Each row comes from the steps of one path. Every step used is in the known rows, and no mark comes twice. Write the path behind each row, first mark first.
Known rows
sufa, rakuf, sifi: -0.82 -1.44 +1.43 +1.02 +0.92 +2.31 +1.11 -4.53 +2.03 +1.34 +3.24 +0.01 -0.88 +1.66 +1.01 +2.01 +0.29
sifi, rakuf, tuvodu: +3.28 +3.25 +0.42 +2.64 +3.40 +2.88 -0.50 +0.12 -1.88 -1.56 -0.01 +1.79 -3.49 +2.24 -1.87 -0.28 +0.30
tesina, lamuve, sigo, sufa: -1.67 +1.45 +2.35 +2.35 -2.85 +0.60 -0.65 -1.09 +1.26 +1.23 +0.37 -3.36 +3.02 -3.33 -0.38 -7.27 -3.05
rakuf, lamuve: +1.72 +2.88 +1.59 -0.74 -0.45 +1.84 -1.15 -0.59 +1.92 -3.19 -1.64 -0.35 -0.53 +2.95 -3.56 -1.82 -0.48
rakuf, sifi: -0.57 -2.32 +4.03 -3.23 -1.17 -0.74 -2.56 -3.97 +2.98 +1.41 -1.26 -0.99 +2.14 -0.65 +3.93 -0.75 +1.47
tesina, lamuve, sigo: -0.98 +1.59 +1.58 +2.27 -2.39 +0.84 -0.55 -1.92 +0.05 +0.14 +1.13 -2.73 +0.63 -1.87 -0.02 -6.60 -2.63
sufa, rakuf: -0.33 +0.17 -1.39 +3.31 +1.68 +2.88 +2.88 -1.75 -0.07 +0.45 +4.07 +0.72 -2.35 +2.10 -1.75 +2.44 -0.78
nedol, sufa: -3.61 +1.01 +1.83 +1.61 +0.74 -0.55 -0.30 -0.14 +1.75 +1.86 -2.29 +0.74 +2.49 -0.91 -0.79 -0.35 -1.25
lamuve, rakuf, sifi, sigo: -0.76 -1.76 +4.63 +1.14 +0.60 +1.20 -0.72 -2.94 +2.17 +2.38 +4.60 -1.98 -0.56 +4.30 +1.52 -1.14 +2.15
lamuve, nedol, sufa: -2.99 +0.21 +0.75 +0.84 +3.30 +4.05 +1.20 +1.97 +3.57 -0.38 -1.35 +3.80 +0.72 -0.26 -1.28 +0.22 +0.16
tuvodu, sigo, sufa: -1.79 -1.92 +3.02 +3.42 -3.80 -6.15 -0.76 +1.31 +2.38 +1.30 -0.91 -1.77 +4.09 -1.49 +1.84 -3.80 +0.73
sigo, sufa, rakuf, tuvodu: +0.09 +0.25 -0.34 +1.83 +1.17 +1.80 +0.83 +0.96 +3.48 +0.40 -0.27 +0.13 +3.55 -0.79 -2.95 -1.25 -0.37
nedol, sufa, rakuf, sifi: -4.14 +0.00 +2.81 +2.28 +1.32 +1.05 +0.49 -3.31 +3.20 +2.81 -0.09 +0.70 +1.84 +0.26 -0.12 +0.99 -1.07
nedol, sufa, rakuf: -3.87 +1.14 +0.87 +3.92 +1.88 +1.44 +1.76 -1.36 +1.72 +2.17 +0.54 +1.25 +0.82 +0.59 -2.03 +1.34 -1.77
sigo, sufa: -1.35 -0.33 +1.60 +0.23 -1.06 -0.55 -0.28 +1.78 +2.40 +2.28 -1.51 -1.14 +4.82 -3.04 -0.74 -1.35 -0.85
sufa, rakuf, lamuve, sigo: +0.17 +1.40 +0.29 +3.12 +1.59 +3.96 +2.28 -2.48 +2.03 -0.73 +4.21 +0.15 -3.33 +4.20 -3.33 -1.85 -1.04
sifi, sigo: -0.10 +0.32 +3.89 +1.20 +0.05 -1.42 +1.27 +0.95 +0.22 +0.66 -0.74 -4.37 -0.66 -0.73 +2.83 -3.09 +0.46
tuvodu, sigo: -0.78 -1.72 +1.97 +3.29 -3.14 -5.81 -0.54 +0.05 +0.71 -0.31 +0.12 -1.03 +0.69 +0.65 +2.39 -2.87 +1.30
sifi, sigo, sufa, rakuf, lamuve, nedol: -0.81 +0.96 +4.67 +2.57 +0.94 +1.74 +2.59 +1.88 +3.35 +0.69 -0.31 -3.82 +0.95 -0.69 -0.04 -3.23 -0.24

Write each row's path
-0.38 +2.92 +2.10 -0.17 +1.84 +4.63 -0.37 +0.78 +4.47 -3.45 -2.58 +2.26 -0.04 +2.83 -4.41 -1.63 -0.40 -> rakuf, lamuve, nedol, sufa
-1.37 -0.88 +2.92 +4.75 -3.21 -4.16 +0.27 +0.30 +2.99 +0.42 +0.49 -1.60 +2.69 +0.56 -0.21 -3.22 +0.15 -> tuvodu, sigo, sufa, rakuf, lamuve
-0.68 -1.91 +2.71 +0.53 +0.58 +1.95 -1.30 -3.38 +2.11 +2.09 +5.00 +0.20 -0.20 +4.65 +0.15 +0.32 +1.88 -> lamuve, rakuf, sifi
-1.30 -1.28 +0.90 +2.02 +1.31 +0.88 +0.97 +0.05 +3.96 +2.43 +2.46 -0.49 +1.21 -0.48 -0.33 -7.01 -0.07 -> lamuve, sigo, sufa, rakuf, tuvodu
-1.61 -0.24 +0.55 +2.46 +0.14 +1.48 +1.82 +0.58 +2.36 +2.55 +1.29 -0.65 +3.17 -1.56 -1.97 +0.39 -1.35 -> sigo, sufa, rakuf
-0.84 -1.36 +3.34 +1.57 +1.00 +1.63 +1.72 -4.04 +2.12 +1.69 +2.86 -2.15 -1.18 +1.31 +2.41 +0.51 +0.49 -> sufa, rakuf, sifi, sigo
+2.31 +2.23 +1.96 +4.26 +1.49 -0.13 -0.89 +0.78 -0.73 -0.98 -0.47 +0.89 -1.52 +1.53 -0.94 -2.16 +0.65 -> sifi, rakuf, tuvodu, sigo, sufa
+2.28 -0.33 +0.15 +1.09 -0.64 -3.58 -2.48 +1.79 +3.99 -3.50 -3.76 +0.31 +3.56 +0.36 -0.76 -5.96 +2.50 -> rakuf, tuvodu, sigo, sufa
-2.21 +0.08 +0.06 +3.09 +3.76 +3.74 +1.80 +1.47 +4.65 -1.74 -0.44 +4.31 +0.04 +1.47 -2.04 -0.62 +0.89 -> lamuve, nedol, sufa, rakuf, tuvodu, sigo
-2.09 +2.79 +1.26 +2.31 -0.41 +3.96 +0.05 -0.13 +1.47 -1.65 -1.63 +0.30 +2.02 -2.11 -2.10 -2.05 -2.60 -> tesina, lamuve, nedol, sufa
+1.78 -0.01 -1.82 +3.97 +1.54 +0.54 +1.25 -1.09 +1.80 -2.79 +1.93 +1.25 -1.50 +3.44 -1.99 -1.26 +1.31 -> sufa, rakuf, tuvodu, sigo
-3.48 +2.02 +2.04 +3.78 +1.82 +2.24 +1.31 -1.84 +3.14 +1.31 +0.65 +0.83 +0.07 +2.06 -3.19 -1.61 -1.96 -> nedol, sufa, rakuf, lamuve, sigo
-0.02 +0.51 +3.66 +2.52 +0.83 -0.17 +1.81 +1.61 +2.59 +0.96 -0.92 -4.28 +1.75 -1.38 +0.71 -4.04 +0.25 -> sifi, sigo, sufa, rakuf, tuvodu
+0.60 +1.88 -0.50 +2.60 +2.74 +6.31 +2.77 -1.18 +2.43 -2.59 +3.03 +2.01 -3.24 +4.37 -4.53 +1.52 -0.62 -> sufa, rakuf, lamuve, nedol
+1.19 +3.79 +3.60 +3.34 +1.81 +3.48 +0.22 -1.22 -1.47 +0.38 +2.28 +0.15 -5.00 +3.33 -2.05 -2.24 -1.43 -> sifi, rakuf, lamuve, sigo
-1.95 +0.63 +3.24 +2.33 -2.72 +1.30 -0.53 -2.99 +2.22 +1.86 +1.36 -3.43 +2.96 -2.85 +0.35 -6.62 -2.80 -> tesina, lamuve, sigo, sufa, rakuf, sifi
-1.30 +0.11 +4.37 +2.93 +0.14 -0.47 +2.53 +1.35 +1.84 +2.42 +0.22 -4.83 +1.51 -1.83 +1.44 -2.80 -0.41 -> sifi, sigo, sufa, rakuf
-0.79 +1.13 +1.39 +2.10 -0.08 +2.33 +1.21 +0.29 +3.29 +1.03 +0.46 -0.78 +2.91 -0.13 -3.69 -0.58 -1.61 -> sigo, sufa, rakuf, lamuve
-2.77 -2.49 +3.02 +1.42 +0.26 +0.37 +0.73 -1.59 +4.25 +4.44 +3.10 -1.40 +1.71 -1.27 +1.72 -6.09 -0.33 -> lamuve, sigo, sufa, rakuf, sifi
-3.37 -0.53 +1.50 +1.28 +3.76 +5.20 +1.82 -0.23 +4.67 +0.35 +0.18 +3.78 +0.31 +0.57 -0.78 +1.25 +0.24 -> lamuve, nedol, sufa, rakuf, sifi
-0.55 +1.28 +2.63 +2.18 -2.39 +2.45 -1.67 -3.83 +0.48 +0.04 +2.86 -2.18 +1.37 +1.36 -1.14 -2.03 -1.32 -> tesina, lamuve, rakuf, sifi
-1.32 -2.32 +7.54 -2.33 -1.59 -2.04 -1.83 -2.48 +4.42 +2.95 -2.50 -4.68 +3.99 -2.65 +5.54 -3.59 +1.40 -> rakuf, sifi, sigo, sufa
-1.19 -1.80 +5.14 +1.26 +0.29 +1.06 -0.71 -2.31 +3.04 +3.15 +4.08 -2.29 +1.07 +3.26 +1.23 -1.63 +1.89 -> lamuve, rakuf, sifi, sigo, sufa
-2.58 -1.60 +1.60 +2.48 +0.62 +0.63 +1.61 -0.24 +3.15 +4.04 +3.52 -1.06 +1.02 -1.09 +0.37 -5.86 -0.81 -> lamuve, sigo, sufa, rakuf
+1.94 +4.52 +2.95 +2.98 +1.64 +3.67 -0.01 -0.92 -2.20 -0.69 +1.00 +0.43 -4.40 +3.30 -2.89 +0.80 -1.51 -> sifi, rakuf, lamuve
-0.65 +1.08 +4.85 +2.71 +0.02 +0.22 +2.09 +1.07 +2.48 +1.36 -0.46 -5.01 +1.39 -0.80 +0.24 -3.42 -0.59 -> sifi, sigo, sufa, rakuf, lamuve
